Each row was made from one path, in order. Every step used is in the known rows, and no mark comes twice. Write each row's path.
Known rows:
mivup-segum-rarabi-litum: [ 0.44 -0.06 -0.26  0.08  0.47 -0.33  0.13  0.57 -0.13  0.02  0.22  0.02
  0.03  0.64  0.73  0.15 -0.59  0.19 -0.34  0.26  0.03]
mivup-segum-tuza-tage-rarabi: [-0.14  0.04 -0.37 -0.13  0.52 -0.29  0.02  0.55  0.07  0.08  0.40  0.23
  0.09  0.33  0.58 -0.23 -0.77  0.41  0.18  0.23  0.07]
litum-tuza-segum-mivup: [ 0.61 -0.62 -0.32 -0.24  0.35 -0.03 -0.31 -0.29  0.00  0.31  0.08 -0.35
 -0.37  0.30  0.32 -0.27 -0.38  0.60  0.02  0.30  0.14]
tage-rarabi-segum-tuza-litum: [-0.06  0.44 -0.27 -0.21  0.67 -0.24  0.14  0.08 -0.06  0.20  0.37  0.41
  0.09  0.28  0.36 -0.11 -0.75 -0.19 -0.20  0.34  0.18]
litum-tuza: [ 0.38 -0.10 -0.17 -0.31  0.32  0.02 -0.20 -0.63 -0.16  0.17  0.18 -0.17
 -0.10 -0.22  0.13 -0.04 -0.54  0.57  0.01  0.10  0.05]
rarabi-segum-mivup: [ 0.49 -0.35 -0.22  0.11  0.69 -0.17  0.08  0.16  0.32  0.32 -0.07  0.07
 -0.29  0.37  0.33  0.07 -0.37  0.32  0.13  0.40  0.05]
segum-rarabi-litum-tuza-tage: [ 0.30 -0.14 -0.16 -0.75  0.27 -0.25 -0.13 -0.16  0.21  0.31  0.41 -0.07
 -0.03  0.38  0.45 -0.08 -0.78  0.51 -0.22  0.26  0.04]
mivup-segum: [ 0.32 -0.04 -0.27  0.19  0.50 -0.14  0.00  0.32 -0.28  0.02  0.01 -0.34
 -0.09 -0.10  0.40  0.08 -0.44  0.39  0.08  0.05  0.02]
nesem-litum: [ 0.13  0.11 -0.14  0.15  0.51 -0.09 -0.02 -0.14 -0.26  0.22  0.14 -0.12
 -0.09 -0.21  0.52  0.11 -0.53 -0.23  0.28  0.03 -0.12]
litum-tuza-segum: [ 0.47 -0.30 -0.20 -0.36  0.41 -0.03 -0.28 -0.40 -0.34  0.26  0.20 -0.49
 -0.15 -0.20  0.07 -0.16 -0.41  0.47  0.17  0.06  0.17]
nesem-litum-tuza: [ 0.22  0.10 -0.11 -0.24  0.25 -0.04 -0.12 -0.73 -0.16  0.23  0.25 -0.11
 -0.09 -0.26  0.43 -0.04 -0.65  0.05  0.19  0.14  0.07]
tuza-tage-rarabi-litum-toka: [-0.30 -0.18 -0.14 -0.63  0.87 -0.17 -0.01  0.31  0.27  0.43  0.04  0.53
  0.22 -0.30  0.46  0.39 -0.73 -0.67 -0.18  0.07  0.10]
tage-rarabi-segum-tuza-litum-toka: [-0.12  0.44 -0.27 -0.41  0.81 -0.16  0.15  0.30  0.05  0.21  0.40  0.54
 -0.01  0.06  0.36  0.11 -0.75 -0.79 -0.12  0.37  0.34]
rarabi-litum-tuza-segum-mivup: [ 0.59 -0.68 -0.25 -0.41  0.35 -0.16 -0.29 -0.28  0.15  0.42  0.02 -0.20
 -0.17  0.33  0.49 -0.03 -0.39  0.31 -0.44  0.46  0.19]
duva-toka-litum-tuza-tage-rarabi: [-0.39 -0.28 -0.32 -0.64  0.43  0.25 -0.09 -0.14  0.30  0.39  0.28  0.13
  0.39 -0.13  0.19  0.12 -0.81  0.79 -0.07  0.21  0.11]
duva-toka-litum-tuza: [ 0.12 -0.27 -0.35 -0.30  0.24  0.38 -0.09 -0.30  0.08  0.24  0.21 -0.29
  0.15 -0.24  0.17  0.22 -0.58  0.84 -0.18  0.30  0.04]
duva-toka-litum-tuza-segum-mivup: [ 0.33 -0.76 -0.52 -0.25  0.29  0.31 -0.20  0.03  0.24  0.38  0.12 -0.43
 -0.09  0.29  0.35  0.01 -0.40  0.87 -0.19  0.50  0.14]
toka-litum-tuza: [ 0.26 -0.30 -0.15 -0.34  0.38  0.20 -0.20 -0.38  0.14  0.21  0.30 -0.51
  0.25 -0.14  0.20  0.25 -0.54  0.54 -0.07  0.21  0.12]
duva-toka-litum: [ 0.01 -0.25 -0.40  0.10  0.48  0.34  0.03  0.28  0.02  0.22  0.08 -0.30
  0.17 -0.21  0.28  0.38 -0.48  0.56 -0.10  0.18 -0.18]
mivup-segum-rarabi-litum-toka: [ 0.37 -0.01 -0.31 -0.11  0.59 -0.26  0.16  0.83 -0.02  0.01  0.20  0.17
 -0.09  0.41  0.73  0.33 -0.60 -0.40 -0.27  0.30  0.17]
litum-toka: [ 0.24 -0.08 -0.24 -0.14  0.68  0.06 -0.09  0.19 -0.09  0.14  0.07 -0.03
 -0.17 -0.40  0.26  0.28 -0.45 -0.34  0.18  0.02  0.00]
toka-litum: [ 0.17 -0.28 -0.19  0.05  0.63  0.17 -0.10  0.19  0.06  0.17  0.17 -0.53
  0.24 -0.13  0.32  0.37 -0.45  0.24  0.01  0.07 -0.10]

Write each row's path:
[-0.21 -0.02 -0.32 -0.50  0.66 -0.34  0.08  0.75  0.36  0.15  0.34  0.52
  0.17  0.11  0.75  0.20 -0.81 -0.49 -0.22  0.43  0.25] : mivup-segum-tuza-tage-rarabi-litum-toka
[-0.26 -0.11 -0.25 -0.64  0.72 -0.20 -0.01  0.39  0.40  0.30  0.37  0.64
  0.18  0.03  0.60  0.21 -0.81 -0.60 -0.17  0.35  0.08] : segum-tuza-tage-rarabi-litum-toka
[ 0.38  0.04 -0.40  0.20  0.34 -0.18  0.00  0.40 -0.14 -0.11  0.35 -0.20
 -0.13  0.23  0.58 -0.13 -0.52  0.45  0.06  0.32  0.00] : mivup-segum-tuza
[ 0.20 -0.15 -0.16 -0.29  0.71 -0.04 -0.03  0.19  0.03  0.27  0.00  0.08
  0.01 -0.39  0.45  0.48 -0.49 -0.63 -0.26  0.18  0.03] : rarabi-litum-toka
[ 0.50 -0.31 -0.25 -0.10  0.62 -0.24 -0.07  0.40 -0.30  0.20  0.25 -0.21
 -0.03  0.57  0.49  0.03 -0.44  0.03 -0.16  0.15 -0.03] : tuza-segum-rarabi-litum
[ 0.08  0.05 -0.23 -0.01  0.76 -0.23  0.16 -0.01  0.09  0.13  0.42  0.67
  0.16  0.39  0.24 -0.04 -0.64  0.08  0.20  0.38  0.12] : tage-rarabi-segum-tuza
[ 0.45 -0.37 -0.12 -0.51  0.43 -0.16 -0.28 -0.42 -0.20  0.37  0.13 -0.36
  0.05 -0.20  0.27  0.07 -0.45  0.19 -0.31  0.22  0.23] : rarabi-litum-tuza-segum
[-0.20 -0.09 -0.24 -0.43  0.59 -0.29 -0.03  0.15  0.26  0.29  0.37  0.45
  0.27  0.25  0.59  0.00 -0.79  0.01 -0.23  0.31 -0.09] : segum-tuza-tage-rarabi-litum
[ 0.22  0.40 -0.43  0.05  0.25 -0.19 -0.04  0.49 -0.28 -0.01  0.31 -0.50
 -0.20  0.11  0.69 -0.19 -0.63  0.19 -0.32  0.27  0.05] : mivup-segum-tuza-litum
[ 0.20  0.41 -0.30 -0.37  0.60 -0.15  0.08  0.40  0.08  0.22  0.34 -0.06
 -0.25 -0.19  0.36  0.11 -0.59 -0.63 -0.08  0.41  0.28] : rarabi-segum-tuza-litum-toka
[ 0.18  0.44 -0.45 -0.17  0.37 -0.09  0.00  0.73 -0.16 -0.02  0.33 -0.32
 -0.28 -0.12  0.67  0.03 -0.63 -0.44 -0.27  0.32  0.21] : mivup-segum-tuza-litum-toka
[-0.03 -0.09 -0.06 -0.72  0.66 -0.26  0.00 -0.43  0.26  0.43  0.21  0.35
  0.16 -0.09 -0.01 -0.04 -0.78  0.45  0.24  0.19  0.35] : litum-tuza-tage-rarabi-segum
[ 0.25 -0.65 -0.24 -0.47  0.55 -0.18 -0.21 -0.38  0.14  0.42  0.10  0.43
  0.07  0.57  0.51 -0.07 -0.57  0.16 -0.48  0.42  0.22] : tage-rarabi-litum-tuza-segum-mivup
[ 0.41  0.03 -0.23  0.01  0.59 -0.21  0.08  0.04  0.09  0.15  0.35  0.04
 -0.10  0.16  0.24  0.01 -0.52  0.25  0.24  0.43  0.06] : rarabi-segum-tuza
[-0.26  0.06 -0.06 -0.58  0.42 -0.18 -0.10 -0.60  0.06  0.38  0.32  0.30
  0.13 -0.14  0.44 -0.13 -0.88  0.01  0.28  0.05  0.15] : nesem-litum-tuza-tage-rarabi
[-0.12 -0.12 -0.16 -0.66  0.49 -0.11 -0.19 -0.50  0.06  0.34  0.24  0.22
  0.14 -0.11  0.16 -0.15 -0.78  0.53  0.11  0.00  0.12] : litum-tuza-tage-rarabi
[ 0.36 -0.10 -0.21 -0.59  0.20 -0.40 -0.03  0.27  0.15  0.17  0.34 -0.19
 -0.04  0.46  0.61 -0.07 -0.76  0.62 -0.29  0.34  0.21] : mivup-segum-rarabi-litum-tuza-tage
[ 0.17 -0.21 -0.08 -0.77  0.32 -0.19 -0.23 -0.41  0.22  0.46  0.11 -0.29
  0.05 -0.33  0.33  0.10 -0.68  0.40 -0.30  0.21  0.06] : rarabi-litum-tuza-tage
[ 0.01 -0.39 -0.19 -0.22  0.86 -0.33  0.10  0.25  0.56  0.47 -0.02  0.47
 -0.06  0.45  0.34 -0.05 -0.62  0.27  0.22  0.31  0.10] : tuza-tage-rarabi-segum-mivup
[ 0.09 -0.39 -0.16 -0.62  0.60 -0.28 -0.02 -0.29  0.61  0.50  0.12  0.49
 -0.07  0.42  0.23 -0.16 -0.73  0.55  0.11  0.43  0.32] : litum-tuza-tage-rarabi-segum-mivup
[-0.13 -0.08 -0.09 -0.32  0.91 -0.30  0.10  0.10  0.19  0.41  0.08  0.31
  0.16 -0.06  0.10  0.07 -0.68  0.11  0.35  0.06  0.15] : tuza-tage-rarabi-segum
[ 0.43 -0.27 -0.26 -0.26  0.74 -0.17 -0.04  0.61 -0.18  0.21  0.23 -0.01
 -0.11  0.35  0.48  0.25 -0.46 -0.60 -0.10  0.19  0.10] : tuza-segum-rarabi-litum-toka
[ 0.03 -0.12 -0.09 -0.54  0.51 -0.08 -0.08 -0.71 -0.03  0.30  0.21  0.59
  0.36  0.04  0.35  0.16 -0.72  0.12 -0.49  0.20  0.16] : tage-rarabi-litum-tuza
[ 0.35 -0.48 -0.17 -0.37  0.49  0.12 -0.29 -0.16 -0.06  0.26  0.28 -0.81
  0.19 -0.16  0.14  0.14 -0.41  0.46  0.08  0.16  0.23] : toka-litum-tuza-segum
